Known rows, with every step that occurs
digopav meril nufir tupetab vafor: [-0.04 -0.02 -0.02 -0.04 -0.02  0.01  0.07 -0.16  0.05  0.01 -0.07 -0.28
 -0.08  0.05  0.03  0.29 -0.18 -0.06 -0.08 -0.07  0.34]
vafor meril nufir: [ 0.05 -0.15  0.06  0.14  0.07 -0.07  0.00 -0.13 -0.04 -0.30  0.02  0.00
  0.16 -0.12  0.16  0.29 -0.25 -0.12  0.23  0.00 -0.14]
meril nufir depi: [-0.18  0.05  0.11  0.22  0.04  0.03 -0.01 -0.10 -0.04 -0.19  0.10 -0.29
  0.16 -0.11 -0.06 -0.04 -0.15 -0.10  0.07  0.11  0.07]
digopav meril nufir: [ 0.01 -0.06  0.03  0.11 -0.01 -0.01  0.06 -0.02  0.04 -0.31 -0.05 -0.30
  0.09 -0.13  0.05  0.52 -0.35 -0.14  0.18 -0.15 -0.29]
vafor monab: [ 0.06 -0.07  0.01  0.09 -0.09 -0.06 -0.07  0.02 -0.04 -0.17  0.01  0.22
 -0.09  0.05  0.00 -0.28  0.22  0.09 -0.03  0.00 -0.47]
tupetab nufir depi: [-0.24 -0.02  0.21  0.07 -0.03  0.05 -0.06  0.00 -0.04  0.00  0.15 -0.27
  0.08 -0.03 -0.10 -0.06  0.33 -0.06  0.03  0.10  0.41]
meril vafor depi: [ 0.06 -0.13  0.16  0.10 -0.02  0.00 -0.07  0.10  0.01 -0.05 -0.01  0.29
  0.13  0.10 -0.08  0.15 -0.40 -0.08 -0.21  0.20 -0.05]
meril nufir tupetab vafor: [-0.06 -0.07  0.00  0.01 -0.03 -0.01  0.10 -0.21  0.02  0.04 -0.04 -0.25
 -0.04  0.05  0.09  0.21 -0.17 -0.06 -0.09  0.00  0.31]
vafor monab nufir: [ 0.03 -0.05 -0.33 -0.08 -0.07  0.00 -0.07 -0.02 -0.02 -0.01  0.00 -0.01
  0.06 -0.04  0.02 -0.27  0.16  0.29  0.11 -0.02 -0.62]
meril nufir tupetab: [-0.06  0.02  0.18  0.20 -0.06  0.04  0.10 -0.15 -0.03 -0.08  0.00 -0.27
 -0.05 -0.24  0.17 -0.04 -0.16 -0.15 -0.01  0.12 -0.15]
digopav meril: [-0.01  0.05  0.04 -0.04  0.02  0.01 -0.05  0.22  0.07 -0.09  0.00 -0.29
 -0.08 -0.02 -0.12  0.23  0.26 -0.10 -0.04 -0.14 -0.15]
monab nufir tupetab vafor vava: [ 0.05 -0.04 -0.31 -0.26  0.03  0.00  0.03  0.07  0.00  0.12 -0.01 -0.07
  0.03  0.19  0.08 -0.27  0.20  0.11 -0.22 -0.07  0.19]
vava vafor monab nufir tupetab: [-0.02  0.07 -0.10  0.01 -0.06  0.11 -0.04 -0.12 -0.01  0.12 -0.01 -0.08
 -0.12 -0.20  0.02 -0.37  0.12  0.12  0.08  0.09 -0.44]
digopav meril vafor: [ 0.05  0.15  0.00  0.01  0.04 -0.06  0.06  0.02  0.08 -0.01  0.01 -0.10
 -0.03  0.08 -0.12  0.38 -0.43 -0.10 -0.01 -0.14 -0.20]
vafor monab nufir meril: [-0.02  0.12 -0.07 -0.02 -0.06 -0.03 -0.08  0.14 -0.03  0.05 -0.04  0.10
 -0.02 -0.06 -0.07 -0.30  0.14  0.22 -0.03 -0.14 -0.10]
digopav meril vafor tupetab: [ 0.15  0.11  0.01  0.02  0.12  0.07  0.08  0.10  0.04 -0.03 -0.09  0.24
 -0.14 -0.04  0.01  0.00  0.02 -0.17  0.04  0.09 -0.18]
monab nufir: [-0.05 -0.04 -0.27 -0.09 -0.01 -0.01  0.00  0.02 -0.01  0.08  0.06 -0.30
  0.15 -0.09  0.05 -0.10  0.19  0.18  0.09  0.05 -0.45]
nufir tupetab vafor meril: [ 0.03 -0.05  0.03 -0.10  0.12 -0.03 -0.10 -0.07 -0.01  0.05  0.04  0.11
 -0.08  0.08  0.02 -0.07  0.31 -0.04 -0.07  0.03  0.48]
tupetab nufir meril vafor: [-0.01  0.12  0.19  0.06 -0.03 -0.10  0.10 -0.01  0.01  0.11  0.02  0.07
  0.01  0.06 -0.04  0.30 -0.43 -0.04  0.00 -0.13  0.19]
digopav meril vafor tupetab nufir: [ 0.03 -0.11  0.15 -0.04 -0.03  0.06  0.09  0.06  0.02  0.01 -0.04  0.10
 -0.06 -0.04  0.07  0.33  0.17 -0.12  0.19 -0.01  0.18]
meril vafor: [ 0.03  0.08  0.04  0.10  0.02 -0.11  0.12 -0.08  0.02  0.04  0.07 -0.04
  0.06  0.07  0.00  0.20 -0.43 -0.08 -0.02  0.03 -0.27]

Rows
[ 0.12  0.15  0.10  0.09  0.10  0.03  0.10  0.10 -0.01  0.04 -0.08  0.36
 -0.11 -0.05  0.05 -0.18  0.00 -0.14 -0.01  0.12 -0.02]
nufir meril vafor tupetab
[ 0.01 -0.23  0.18 -0.02 -0.02  0.08  0.06  0.02 -0.03  0.03 -0.02  0.08
 -0.01 -0.14  0.12  0.26  0.39 -0.13  0.34  0.08  0.03]
vava vafor tupetab nufir
[ 0.09 -0.11  0.07 -0.01  0.18 -0.03 -0.15 -0.04 -0.02 -0.03  0.08  0.19
  0.04 -0.08 -0.02  0.08  0.24 -0.10  0.28  0.05 -0.13]
vava vafor meril
[ 0.02  0.20  0.13  0.10  0.02 -0.12  0.09  0.01  0.01  0.08  0.02  0.07
  0.00  0.06 -0.06  0.13 -0.46 -0.05 -0.09 -0.08  0.00]
nufir meril vafor
[-0.03  0.00  0.28  0.02 -0.03  0.03  0.01  0.16 -0.04  0.09 -0.05  0.16
 -0.07 -0.13  0.00  0.07  0.29 -0.07  0.13 -0.06  0.35]
vava vafor tupetab nufir meril
[ 0.02 -0.14  0.17 -0.01 -0.04  0.03  0.12  0.01 -0.01  0.03 -0.01  0.13
 -0.02 -0.04  0.14  0.24  0.17 -0.11  0.19  0.07  0.16]
meril vafor tupetab nufir
[ 0.06  0.02 -0.35 -0.07 -0.05 -0.01 -0.02 -0.09  0.00  0.02 -0.01  0.07
  0.06  0.02 -0.01 -0.15 -0.16  0.28  0.13 -0.06 -0.63]
meril vafor monab nufir
[ 0.10  0.06 -0.06 -0.13  0.02 -0.08  0.07  0.17 -0.01  0.04  0.01  0.18
  0.08  0.18  0.03 -0.05 -0.15  0.01 -0.13 -0.17  0.14]
tupetab nufir meril vafor vava
[-0.15  0.09 -0.22 -0.02  0.02  0.08 -0.13 -0.08 -0.01  0.02  0.08 -0.13
  0.07  0.04 -0.19 -0.38  0.16  0.20  0.00  0.05  0.05]
tupetab vafor monab nufir depi
[-0.05  0.02  0.29  0.02 -0.06  0.00  0.01  0.21 -0.04  0.06 -0.04  0.14
 -0.08 -0.10  0.04 -0.02  0.37 -0.05  0.00 -0.06  0.45]
vafor tupetab nufir meril
[ 0.08 -0.11 -0.24 -0.22  0.04 -0.08  0.03  0.14  0.00  0.02  0.01 -0.01
  0.09  0.28  0.07 -0.11  0.22  0.05 -0.22 -0.09  0.17]
tupetab vafor vava
[-0.01 -0.23  0.13  0.04 -0.06  0.06 -0.08  0.01  0.01 -0.04 -0.09  0.13
  0.07  0.08 -0.02  0.15 -0.23 -0.06 -0.25  0.19  0.36]
meril nufir tupetab vafor depi
[ 0.13  0.03 -0.17 -0.10  0.05 -0.09  0.08  0.12  0.00 -0.01  0.05  0.10
  0.11  0.20  0.06 -0.11 -0.16 -0.01 -0.15 -0.06 -0.18]
meril vafor vava
[ 0.05 -0.18 -0.02  0.06  0.07 -0.08  0.01 -0.19 -0.01 -0.26 -0.01  0.00
  0.15 -0.01  0.14  0.41 -0.31 -0.09  0.20 -0.06  0.10]
tupetab vafor meril nufir
[ 0.10  0.11  0.04  0.12 -0.07 -0.10 -0.02 -0.02 -0.02 -0.09 -0.04  0.41
 -0.12  0.11 -0.08 -0.17 -0.28  0.10 -0.04 -0.12 -0.30]
nufir meril vafor monab
[ 0.08 -0.08  0.14  0.04 -0.01  0.03 -0.11  0.17  0.06 -0.08 -0.05  0.25
  0.07  0.11 -0.16  0.27 -0.41 -0.10 -0.20  0.09  0.00]
digopav meril vafor depi
[ 0.03 -0.04 -0.09 -0.16  0.12 -0.01 -0.13 -0.09  0.00  0.08  0.02  0.09
 -0.05  0.06  0.02 -0.09  0.29  0.04 -0.01  0.02  0.41]
monab nufir tupetab vafor meril
[-0.07 -0.03  0.02 -0.05 -0.02 -0.02  0.06 -0.11  0.02  0.16  0.00 -0.24
 -0.10  0.09  0.03  0.02  0.12 -0.03 -0.20  0.04  0.36]
nufir tupetab vafor
[-0.04  0.08 -0.10  0.01 -0.09  0.09 -0.03 -0.08 -0.02  0.10  0.00 -0.10
 -0.14 -0.18  0.06 -0.46  0.20  0.14 -0.05  0.10 -0.34]
vafor monab nufir tupetab
[-0.14  0.08  0.16  0.04  0.04  0.13 -0.04  0.03  0.01  0.00  0.06 -0.06
 -0.01 -0.03 -0.15 -0.02  0.21 -0.11  0.08  0.07  0.45]
digopav meril vafor tupetab nufir depi
[-0.15  0.11 -0.16  0.02  0.02  0.08 -0.14 -0.03 -0.03 -0.02  0.10 -0.13
  0.08 -0.03 -0.17 -0.46  0.21  0.18  0.03  0.09 -0.11]
vafor monab nufir depi
[ 0.00  0.17 -0.14 -0.02 -0.06  0.10 -0.03 -0.08  0.03  0.10 -0.04 -0.08
 -0.17 -0.13 -0.02 -0.30 -0.04  0.12 -0.02  0.00 -0.32]
digopav meril vafor monab nufir tupetab
[-0.02  0.11 -0.12 -0.08 -0.05 -0.04 -0.07  0.10 -0.02  0.09 -0.06  0.09
 -0.03  0.02 -0.08 -0.22  0.09  0.24 -0.06 -0.18  0.07]
tupetab vafor monab nufir meril
[-0.07 -0.01 -0.16 -0.13 -0.02  0.02  0.05 -0.14  0.03  0.21 -0.02 -0.29
 -0.05  0.07  0.03 -0.01  0.08  0.09 -0.13  0.03  0.27]
monab nufir tupetab vafor
